Every row comes from one small tree of marks. The marks that hang from a mark follow it in brackets, in alphabetical order. Every link used is in the known rows. Which tree was each row made from?
Known rows
P(M(U) V Z): [-13  -1   6  -9  16 -17   3 -13 -32   3   3 -14   0   9  -5 -29   6 -19
  27 -13  19  13  11   1]
M(U(Q(C(V)) T)): [ -8   2   7 -13  21  -2  -3  -4   6   4   8  -9  16   1 -13 -25  14  -5
  12 -17  14  10  15   4]
P(H M(U) V): [-15  -1   5 -13  19 -17   3 -12 -32   2   4 -10  -9  17  -5 -29   9 -20
  24 -15  21  11  10   2]
P(V): [-12   0   2 -12  18 -10  -3 -19 -14   7   3 -15   6   2  -4 -22   7 -21
  26 -14  13  11   7  -2]
U(Q(C(H)) T(P)): [ -9  10   5 -11  23 -13  -9 -12  -6   1   8 -27  21   2 -14 -19  14 -13
  13 -17  10  10  16   4]
T(P(Z) U): [ -7   6   5 -15  18 -16  -7 -24 -19  -2   4 -15  -6  -3  -4 -24   5 -27
  27 -12  13  17  12   0]
Z(P(H M V)): [-16  -1   1 -12  19 -11  -5 -22 -37  10   2 -13 -14  15  -7 -24   7 -18
  25 -16  12   9   6   2]
T(P(H M Z) U): [-10   3   6 -16  21 -23  -3 -26 -44   3   3 -12 -20  10  -6 -24   7 -28
  27 -13  16  16  12   1]
U(T(P)): [ -9  10   5 -11  16 -13  -7 -10  -5   1   3 -18  -2   0  -6 -19   5 -16
  14 -13  16  12   7   0]
Q(C U): [ -9   1   1  -8  25  -9  -6 -42  12   6  13  -9   7   0   3 -24  10 -16
  13 -13   2  10  15  -3]
V(P): [-10   4   2 -12  17  -8  -3 -24 -13   6   4 -14   6   6  -6 -26   6 -19
  16 -12  15   9   8  -2]
Q(C U(T)): [ -8   2   4 -10  23 -10  -7 -34   9   8  11 -14   5   1   1 -20   9  -9
  10 -14   4   8  13  -1]
C(H V(P(M))): [-17   1   3 -15  16  -4   1 -28 -22  14   1 -27  14  13  -6 -27  14 -19
  10 -16  18  10  10   3]
Q(C(H V(P))): [-17   3   0 -12  25  -2  -4 -36  -4   8   6 -25  28   5  -2 -26  18 -18
  16 -18   8   9  14   2]
U(T(P(V))): [-12   9   5 -11  16 -16  -4 -13 -16   1   1 -21   5   2  -5 -20   5 -22
  24 -15  16  12   6   1]
Z(P(H M)): [-13  -2   2 -12  19  -9  -7 -19 -25   9   3 -11 -18  13  -7 -23   7 -13
  15 -14  12   9   8   1]
Q(C(V(P(M)))): [-16   2   1 -10  26  -5   2 -36 -15  13   6 -11  10  13  -2 -29  13 -19
  10 -15  11  10  10   1]
Q(C(H) U(T)): [-10   2   4 -11  22  -9  -8 -34   9   8  11 -27  13   1   1 -19  14  -8
   8 -17   4   7  16   1]
T(U(Q(C(V)))): [ -7  -2   5 -18  26  -2  -5 -26  -1  11   9  -7  11   0 -11 -22  14 -19
  17 -15   7  13  14   1]
U(T(P(M V))): [-13   8   6 -11  17 -19   0 -13 -28   6   1 -21   0  10  -6 -20   5 -21
  18 -14  20  13   5   2]
V(P(Z)): [-10   4   2 -10  15 -10  -4 -25 -29   5   2 -15   6   3  -7 -27   5 -18
  26 -12  13  10  10  -1]
U(Q(C) T(P)): [ -6  10   5 -10  24 -13  -9 -12  -5   1   8 -14  11   1 -14 -20   9 -13
  14 -14  10  10  13   2]
U(T): [ -7   2   5 -13  15  -8  -5  -9  -5   8   3 -16   2   1  -8 -18   6  -9
  12 -14  15   8   7  -1]

Write each row's tree
[-14   1   5 -13  21  -2  -7 -37  12  11   9 -25  18  -1   2 -20  18  -8
  10 -19   4   8  16   2] | Q(C(H V) U(T))
[-15   1   3 -13  16 -10   2 -31 -51  13   0 -10  -3  14  -8 -29  11 -19
  28 -16  16   9  12   3] | C(V(P(H M Z)))
[-13  -2   3 -10  16 -16   2 -22 -42  11   1 -15   0   7  -6 -24   6 -20
  29 -13  15  11   9  -1] | P(M V Z)
[-12   4   7 -14  16 -15   2  -9 -32   4   3 -13  -9  21 -10 -28   7 -11
  11 -15  25   8   9   5] | V(P(H M(U(T))))
[ -5   3   5 -12  23  -8  -7 -10  -5   9   9 -12  12   2 -15 -18   9  -6
  12 -15   9   7  13   1] | U(Q(C) T)
[ -7   8   8 -13  16 -19  -4  -5 -36   5   3 -12 -11  15 -20 -20   8 -14
  15 -14  20  10  10   5] | U(Q T(P(H M)))
[ -6   1   4 -10  26  -9  -3 -10   7  -2  11  -6  12   3 -12 -28  11 -11
  13 -14  11  11  17   0] | M(U(Q(C)))
[ -8   3   6 -14  18 -14   2 -11 -36   2   6  -6  -5  22 -18 -33   8 -15
  15 -14  23   9  12   4] | V(P(H M(U(Q))))
[ -3  -1   4 -16  27  -9  -7 -23  -4   8  11  -8   7   2 -12 -22  10 -19
  15 -13   7  12  15   0] | T(U(Q(C)))
[ -9  10   5 -10  24 -15  -7 -14 -16   1   7 -16  16   4 -13 -21   9 -18
  24 -16  10  11  12   2] | U(Q(C) T(P(V)))
[ -7  10   5 -11  25 -16  -9 -13 -18   0   8 -10   2   7 -15 -21  11 -14
  21 -17  11   9  15   3] | U(Q(C) T(P(H)))
[-12  -1   2 -14  25  -1  -6 -21   0   9   8 -19  27   0 -12 -22  19 -13
  16 -18   6   9  18   2] | U(Q(C(H V)))
[-11   0   1 -10  25  -9  -7 -42  11   5  12 -22  17   1   4 -23  15 -15
  12 -15   2   9  18  -2] | Q(C(H) U)
[-11   6   5 -16  20 -17  -5 -25 -15   0   4 -17  -3   2  -2 -23   6 -33
  28 -13  14  17   7  -1] | T(P(V) U)
[-14  -2   3 -12  18 -19   1 -23 -54  11   0 -12  -7  13  -7 -24   7 -21
  36 -16  14  10  11   1] | P(H M V Z)
[-11   1   3 -11  18 -16   0 -28 -54   9   1 -11  -9  17  -9 -28   7 -19
  26 -14  16   9  11   1] | V(P(H M Z))
[ -4   6   6 -18  18 -13  -7 -16 -10  -1   7 -11  -5   1 -14 -22   6 -26
  18 -11  15  16  11   1] | T(P U(Q))
[ -6  -2   4 -19  26  -8  -8 -23  -4   7  10 -22  17   2 -12 -21  14 -18
  14 -15   8  11  17   2] | T(U(Q(C(H))))
[ -4   3   8 -14  13  -8  -3   7  -3   1   6 -12   1   3 -18 -23   6  -4
  11 -14  21   9  12   3] | M(U(Q T))
[-14   0   3 -10  17  -9  -1 -12 -16   1   4 -16  -7  11  -4 -30   6 -14
  16 -14  17  12   6   3] | Z(P(M(U) V))
[-14  -2   6 -11  18 -20   2 -14 -47   3   2 -10  -9  14  -6 -30   8 -19
  34 -16  19  12  13   1] | P(H M(U) V Z)
[-11  -2   4 -11  18 -17  -1 -21 -43  10   2 -10 -11  10  -8 -24   7 -15
  26 -14  14  10  12   0] | P(H M Z)
[-13   3   4 -13  19 -15   3 -17 -31   2   4  -9  -6  21  -7 -32   7 -18
  15 -14  23  10  10   2] | V(P(H M(U)))
[-14  -1   1 -10  17  -8  -4 -21 -23  10   2 -17 -10   9  -5 -24   6 -17
  18 -14  12  11   4   1] | Z(P(M V))
[-13   2   2 -13  19 -14   0 -26 -38  10   3 -11  -4  20  -8 -27   7 -19
  17 -14  18   8   8   1] | V(P(H M))
[-11   7   2  -9  18 -19  -7 -21 -31  -3   2 -12  -4   1  -7 -24   7 -22
  35 -14  12  13  14   0] | T(P(H Z))
[-12  -1   2 -13  17 -16  -4 -22 -43   6   1 -12   0   4  -7 -24   7 -21
  43 -17  11   9  11  -1] | P(H V Z)
[ -6   4   7 -18  20 -19  -4 -18 -35   4   5  -8 -18  14 -16 -23   8 -26
  19 -13  18  14  11   3] | T(P(H M) U(Q))
[-16   1   3 -15  18  -7   2 -29 -36  14   1  -9  -2  17  -7 -28  11 -20
  18 -16  17   9   9   2] | C(V(P(H M)))
[-12   9   4  -9  23 -15 -10 -36   7  -1  10 -29  15   0   2 -21  14 -14
  10 -16   5  10  17   1] | Q(C(H) U(T(P)))
[-16  -1   4 -12  18 -12  -2 -13 -29   2   3 -12 -16  16  -6 -29   7 -15
  23 -17  17  11   8   4] | Z(P(H M(U) V))
